Known rows, with every step that occurs
d-u: [  7.1 -11.1 -15.1 -34.4   3.7   3.8 -37.3  11.3  27.2   9.4  -7.8 -25.2
 -25.6   4.5 -17.3  -3.7  13.4   2.9 -16.8  -3.4  19.2  -5.8  -0.3 -13.6
 -38.9  10.5]
p-m-l: [ -8.6  31.0  11.9 -10.7  -6.1  -6.4 -34.6 -18.5  -4.1  14.3 -14.3 -12.9
  -2.1  -7.9  35.4 -12.0  -1.4  -3.1   8.0 -43.6 -13.5   0.9   6.8 -37.0
  -5.3   5.9]
l-m: [  3.6 -24.2 -18.3  -5.0  -9.8  -4.2   0.6  -4.7 -22.6   3.2 -21.1 -14.7
 -15.9 -10.3  34.8  -2.6 -20.8   8.2  -9.9  -8.1   4.6  -5.2  -8.5 -12.3
  17.0 -16.2]
u-d-y: [  5.6  11.9  -9.5 -30.2   5.9  15.9 -46.7  25.5  10.4  -2.3  -7.9 -18.6
  -6.8  -3.9   2.3  -8.6  20.2   3.6  -2.0 -24.1  21.4  12.8   4.2   1.0
 -35.8   6.0]
u-d: [  5.9  33.0 -12.3  -1.9   4.3  15.9 -43.5  32.8 -25.3 -12.7  -3.7 -11.0
  12.5  -4.9  28.5 -10.7   2.7   5.4  27.2 -10.6 -15.0  -3.9   4.1  -6.8
  -4.0  -9.8]
q-s-u-d-y: [ 12.3  -8.5  -7.3 -16.3   9.7  10.0 -55.7  18.8  19.1   3.9 -13.1 -16.1
 -13.6   7.5  -4.1 -10.9  19.7   3.2   2.2  -7.5  11.7  22.2   4.5  22.5
 -37.2   8.9]
d-u-m: [  0.1   5.5  -6.6 -29.7  10.8   1.8   9.6   3.3 -22.6  18.4  -6.6 -21.6
   9.8   4.7   1.0  -7.1   1.9   8.6  -5.2  23.1  24.9  -2.5   1.7   8.5
 -14.1   1.6]
d-u-m-p-a-h: [  2.0 -15.0  13.6 -16.8 -22.3   2.3  -0.7  16.8  14.7  -5.8   5.9  14.3
 -14.8   1.0   5.7   7.7   5.0  -3.0 -14.1   3.0  10.4 -13.0  -3.0  -4.6
   0.9   6.7]
u-s: [ -1.2 -34.0  -7.2  14.7  10.9   0.9  -2.9   0.1  10.9  -2.4   2.8 -19.2
  17.7  -0.5 -16.3   4.4   0.6   0.4   2.1 -13.2   5.7 -22.9   5.9   8.8
  22.8   3.1]
h-a-k-g: [  8.9  -8.7 -12.9  25.0   4.6   1.2  38.8 -20.3   9.0 -22.7  16.9  12.8
 -12.0 -10.6 -32.6  16.7   4.5  -1.8 -34.0  17.7  -2.2 -15.0  -7.8  17.7
   2.1 -17.3]
k-g: [ 19.0 -15.1 -15.2  -1.0   2.9   4.4  19.4  -7.3   6.5 -14.7  23.5  10.1
 -21.8 -20.5 -19.2   7.7 -13.0  -0.8 -23.6  -4.2  13.3 -22.1  -1.7   4.0
   7.0 -11.7]
k-a-p-m: [ -9.4  15.8   1.7  -0.4 -24.3  -7.0   3.8  23.2 -19.1   7.5   8.3   3.6
 -27.8  -7.1  10.7  -4.0  -9.6  -2.5 -16.8  -3.2  22.2  21.6   2.1  -1.6
  17.3   3.7]
g-k-a-h: [  0.7 -34.8  -2.3   9.4  -5.2   0.3  13.5  25.5   6.3 -12.8  -0.4  40.5
 -28.4   1.0   9.6  -0.1   9.8  -3.8 -17.1   0.0  -5.4 -14.3  -4.1   2.6
   2.5   1.0]
q-s: [  7.6 -41.0 -12.9   9.6   1.0   3.4 -10.1 -10.1  27.7  -4.2   2.2 -21.0
 -34.0  -2.5   6.5  -7.8 -11.4  12.4  14.6  -1.6  -9.3 -23.0   3.2  -7.2
  20.7  -3.6]
q-s-u: [ 11.5 -48.4 -11.5  15.6   6.7  -5.9 -27.7  -3.5  17.9   9.2 -19.4  -4.3
 -28.9  15.3 -10.6  -8.4  -4.8   4.7   1.5  16.9 -23.0   0.3  -0.4  39.7
  -2.7   3.5]
p-m: [ -5.0  11.7   2.7   4.3 -22.3   0.1 -19.8  16.3 -11.0  11.6 -14.7 -22.5
 -39.7  -8.6  30.6  -8.2  -5.7  -0.5 -23.5 -11.9  13.2  -7.9   4.2  -6.4
   8.9  -0.9]
u-m-p-a: [-17.8  18.3  13.3  -8.5 -13.2   5.3   8.6   7.1  -0.5  -7.6  17.3   0.5
  29.3   0.9  -3.5  -0.4  -2.9  -3.2  -5.1  40.5  -1.5 -20.3 -10.2 -31.9
  13.5   0.6]
s-q: [ -0.6 -23.7  -9.2 -16.1   8.3  -1.7  26.4   1.2  16.8  -5.2 -21.2  17.8
   4.0 -14.4   1.6   2.0 -10.4  -1.0  12.5 -19.9 -10.5   1.1   9.8  30.9
   4.8  -0.8]
g-k-a-p-m-l: [-12.8  36.3  16.2  -3.4  -3.5  -7.6  -9.3 -12.2  -9.4   7.7   0.9   9.4
  11.3   0.6  26.2 -10.0   1.4  -4.2  13.0 -17.3 -11.0  21.6   3.3 -32.8
  -4.7   9.6]
h-a: [-16.6 -24.7  -6.3  -8.4  -1.4   1.3  -6.5  -3.9  22.9 -15.4 -11.1 -10.5
 -18.3  -2.4 -11.3  -1.1   5.5  -5.0 -35.5  -1.2 -37.2 -36.5  -9.5   0.1
 -13.6  -6.4]
h-a-p-m-u: [ -6.4  18.3  10.3  -2.3  -5.9  -7.8  -3.6 -17.4   6.9  11.0 -11.3  -3.9
 -31.0  15.1  -3.9   1.9   4.3  -8.4  -7.2  -7.2  -9.3  20.0  -5.7  -4.3
 -26.8  -1.3]
m-l: [ -6.7  18.2  -1.3 -22.7   9.3  -2.2 -25.0 -22.8   6.2   3.7 -10.0  -4.0
  13.3  -6.8  17.0  -9.6  -0.6   0.3  20.6 -42.3 -23.5  -7.2   3.2 -35.8
 -13.0   5.5]
u-s-q: [ -0.1 -42.1  -3.1   4.2  16.3  -5.4  32.2  -7.0  21.5  -4.1 -12.8   9.6
  29.2  -9.7 -11.7   8.5  -6.9  -4.3  18.4 -21.3  -5.5  -0.5  14.9  40.5
  22.0   2.6]
m-p: [  4.5  -4.8   8.0 -12.0   7.7  13.5 -10.0  16.7  12.3  -3.4   6.9  10.4
  29.3 -13.6  -2.4   1.5  -9.8   7.9  20.1  -6.0 -10.9 -15.1  -5.6 -35.0
 -11.8  12.6]
u-m: [ -5.8   8.0  -7.4 -13.7   7.8   3.0  28.8   2.2 -39.9   8.8  -7.5 -10.5
  15.5  -3.8  16.0  -7.9 -10.2   9.9   1.0  16.0  10.4 -11.9   1.3  13.6
  11.3  -6.2]
g-k-a-p-m: [-10.8  17.9   6.4  10.4 -20.0  -3.2  11.9  25.1 -18.6   4.0   7.3   9.0
 -22.4   0.6  15.3  -4.5  -3.9  -1.6 -17.5  17.8  18.6  21.2   0.0  -1.3
  12.8   3.9]
a-h: [  9.5 -31.5  -7.7 -13.5 -14.3   3.5  -4.1  17.3   9.0  -8.0 -12.6  13.9
 -44.6  -9.3  18.0   5.5  -1.7   3.6 -10.7 -40.3   2.4 -16.5   3.3  17.5
   3.7   0.8]

Rows
[ 15.2   3.8  -9.4  17.4   9.6   7.7 -55.6  23.0 -14.4  -4.1 -11.0  -7.4
   3.6  11.4  18.6 -13.9   1.7   5.0  32.4  10.4 -29.6  10.8   4.7  25.5
  -5.2  -5.9] | q-s-u-d
[ -8.2   0.6 -17.9 -20.0  -4.1  -3.9  25.5  19.3  -9.7  -9.6  23.9  28.2
  -1.0  -4.4 -24.4   1.4 -10.3   2.4   1.8   2.2  12.1  21.3  -3.8   0.9
  10.5   6.0] | k-a-p
[  0.2 -25.3  -0.3  18.6  20.1  -4.4  -3.4 -21.4  19.3   5.4  -1.8 -16.0
  17.0  13.7 -25.9   6.1   8.9  -5.4  11.3 -14.1  -4.4  -9.3   2.0   0.5
   1.1   1.1] | m-u-s
[  6.5  53.9   3.8   5.5   0.5   7.5 -39.8  16.9 -26.9   0.1  -4.5  -7.1
   1.4  10.1  26.6  -6.8   5.8  -1.2  33.0  -9.2 -12.2  28.8   3.1  -7.8
 -18.7  -8.8] | a-p-m-u-d
[ 15.7  -0.1 -17.2  21.9   5.0   3.5  35.5 -14.2  -0.9 -17.0  18.1  13.3
 -11.7 -12.9 -25.4  14.4  -0.7   3.6 -20.3  10.9  15.6  -6.5  -3.6  15.6
   7.6 -15.3] | a-k-g
[-13.6  30.6  15.4 -16.5  -9.7  -9.0 -18.6 -21.1  -1.0   7.1  -5.8  -4.8
   1.4  -4.3  22.9  -6.1  -2.5  -4.1   5.6 -36.6 -18.1  14.5   4.6 -24.4
  -7.7   7.8] | h-a-p-m-l
[-14.6  12.4  14.1  -5.0 -11.1   1.9   2.9   6.5  -1.2  -3.2  10.8   4.8
  30.1   7.6  -9.3  -0.9  -1.5  -5.2  -6.4  47.2  -7.2 -13.3 -10.8 -15.2
   7.6   2.5] | s-u-m-p-a
[  0.2 -19.4  10.3  -9.4 -26.4   4.3  -3.6  18.7  21.3 -14.9   5.0  20.7
 -23.2  -4.6   8.3   9.2   1.4  -3.5 -13.5 -11.6  -0.1 -20.4  -3.8  -7.6
   8.7   4.2] | m-p-a-h
[ -4.5  19.9   2.4  -6.9 -26.3  -0.7   1.0  20.0 -17.0   7.6  -1.2  -9.2
 -34.7  -6.3  20.4  -0.9 -12.0   3.0 -13.6 -10.3  24.1  18.8   5.0   8.9
  12.6   4.3] | a-p-m
[-13.7  29.5   1.2  16.5  -5.1   3.6  19.2  -0.8  -0.5  -4.9   2.0  -3.4
  26.7  13.7 -18.7   9.0  21.7   3.9  -5.0  49.6   8.8   6.2  -9.5 -11.0
  -3.7  -1.6] | d-u-m-p-a-k
[  3.0 -20.8  -3.9   5.9  12.6  -4.9  15.8  -7.5 -29.9  17.8 -15.1  -6.6
   7.1  11.8   6.7 -10.6 -10.7   9.0   6.9  37.5  -5.5   1.6   1.6  45.6
  10.6  -3.0] | q-s-u-m
[ -2.6   8.6   7.9  -7.8  19.2  -9.9  -7.8 -35.1 -16.8  18.4 -14.6  -2.2
  30.2   6.7  18.5 -14.5  -5.6   3.2  28.9  -9.5 -26.2   7.6   4.7  -0.7
  -4.0   4.4] | q-s-u-m-l
[ -4.1 -27.1  12.8  22.3  18.8 -12.0  49.4 -12.7  18.2   1.3  -6.4  29.1
  33.8   8.0 -17.3   9.6   2.2 -12.2  21.4   4.6  -6.8  27.7   9.8  35.3
  11.7   3.7] | g-k-a-p-m-u-s-q
[  8.0  12.8  -1.6  25.0  -0.2   2.5  49.5 -16.0  -6.8 -17.1  30.5  18.3
  14.8  -8.0 -27.7  15.6  -0.3  -0.4 -18.6  39.4  15.8  -6.4  -7.7   4.1
  16.1 -14.9] | u-m-p-a-k-g
[ -5.2 -14.0  13.8  36.1  12.8  -8.2  13.0 -12.0   7.5   7.9   7.2  -1.5
  18.7  20.6 -18.8   5.3  11.3 -10.2   5.6  13.0   3.0  10.7   0.5   0.6
   6.8   4.0] | g-k-a-p-m-u-s
[  3.1  50.8   3.0   9.6   1.4   3.2 -37.4  19.3 -28.9   0.1   1.6   1.7
   6.2   9.3  20.3  -9.4   7.3  -5.1  31.9  -4.1 -12.8  29.7   0.8 -14.7
 -15.8  -9.4] | k-a-p-m-u-d
[ -1.3  23.3   6.9  -3.4  -5.7  -6.4  -5.2 -12.4   0.4  15.1 -10.2  -3.0
 -30.7  12.7   1.2   1.4   1.7  -4.8   2.7 -11.4   3.2  25.8  -2.7  -7.1
 -22.4   0.4] | a-p-m-u
[  4.7 -37.1  -6.3   0.5  13.9  -0.8 -20.3   0.6  28.5   7.1   3.2 -31.7
  12.3   7.8 -30.6   4.8  12.9  -0.8  -6.4  -6.7  20.2 -12.9   6.5   2.4
  -3.4  11.1] | d-u-s
[ -5.9  20.9   6.2 -17.1  18.1  -9.4  -8.9 -29.0 -26.2  18.3 -18.2   2.2
  36.3   4.9  18.0 -13.4  -3.1   0.9  22.5 -11.9 -23.5   8.7   3.0   0.2
 -12.0   5.3] | s-u-m-l
[  9.5   9.3  -5.0  25.1  -3.1   3.9  36.8 -13.9   8.1 -21.9  30.0  18.5
   3.4  -9.9 -32.5  17.2   1.6  -1.7 -21.3  30.6  12.4  -9.0  -8.4  -2.2
  11.7 -12.9] | m-p-a-k-g
[  6.1   3.8  14.8 -21.9  15.9  10.3   2.9  13.5  -5.6  11.8   8.5   1.0
  47.8  -5.8  -3.2  -1.4  -5.7  10.1  21.5  18.2   8.0  -3.4  -3.8 -25.6
 -20.0  14.7] | d-u-m-p
[ 10.4   7.5  -0.7  28.9   1.7  -0.5  43.1 -16.1  -8.2 -13.1  24.5  22.5
  14.7  -1.6 -33.5  15.6   1.2  -1.9 -21.2  47.9  11.4   1.2  -8.8  20.6
   9.9 -12.7] | s-u-m-p-a-k-g
[ -2.7 -20.4  -2.0  -9.8 -30.1   0.3  -3.7  15.3  16.6 -14.8  -3.1  11.0
 -46.0  -1.4  10.9   6.2   3.9  -4.7 -25.2 -14.3   3.5 -22.7  -1.6   6.7
  12.6  -2.2] | p-a-h
[ -5.3 -18.2  12.9  24.4   7.0  -9.7   3.2 -20.7  16.3   7.0   1.3 -17.2
   8.7  15.6 -22.3   9.8   7.9  -9.8  -1.2  -8.7  -3.7   3.5   1.5   9.4
   4.1   2.5] | h-a-p-m-u-s
[  6.7   7.5 -13.3  24.3  -6.0   1.1  36.4 -16.1   4.5 -21.9  25.3  12.1
 -12.8  -6.9 -30.2  15.0   3.8  -2.7 -31.5  26.7  15.6 -10.5  -6.8   7.7
  13.9 -17.7] | p-a-k-g
[  1.4   5.5  15.0 -11.6  13.6  11.4  17.9  11.9 -17.7   4.9   8.1   8.5
  51.7 -11.5   7.2  -1.3 -14.4  11.1  25.4  12.8  -1.5  -9.9  -4.0 -21.0
  -2.3   8.7] | u-m-p
[ -7.9  36.9  11.9 -17.5  -9.3  -7.0 -19.7 -15.2  -9.4  10.8  -4.9  -3.8
   1.1  -6.1  28.7  -7.3  -5.9  -0.8  15.0 -42.4  -6.3  20.0   7.6 -26.4
  -3.4   9.3] | a-p-m-l
[ -0.6 -12.2   9.5  22.0   7.1  -7.6   3.6 -16.6   9.2  10.8   1.4 -17.0
   8.5  13.8 -16.6   8.3   4.6  -6.5   8.8 -10.9   9.1   9.6   4.7   7.7
   8.0   4.2] | a-p-m-u-s
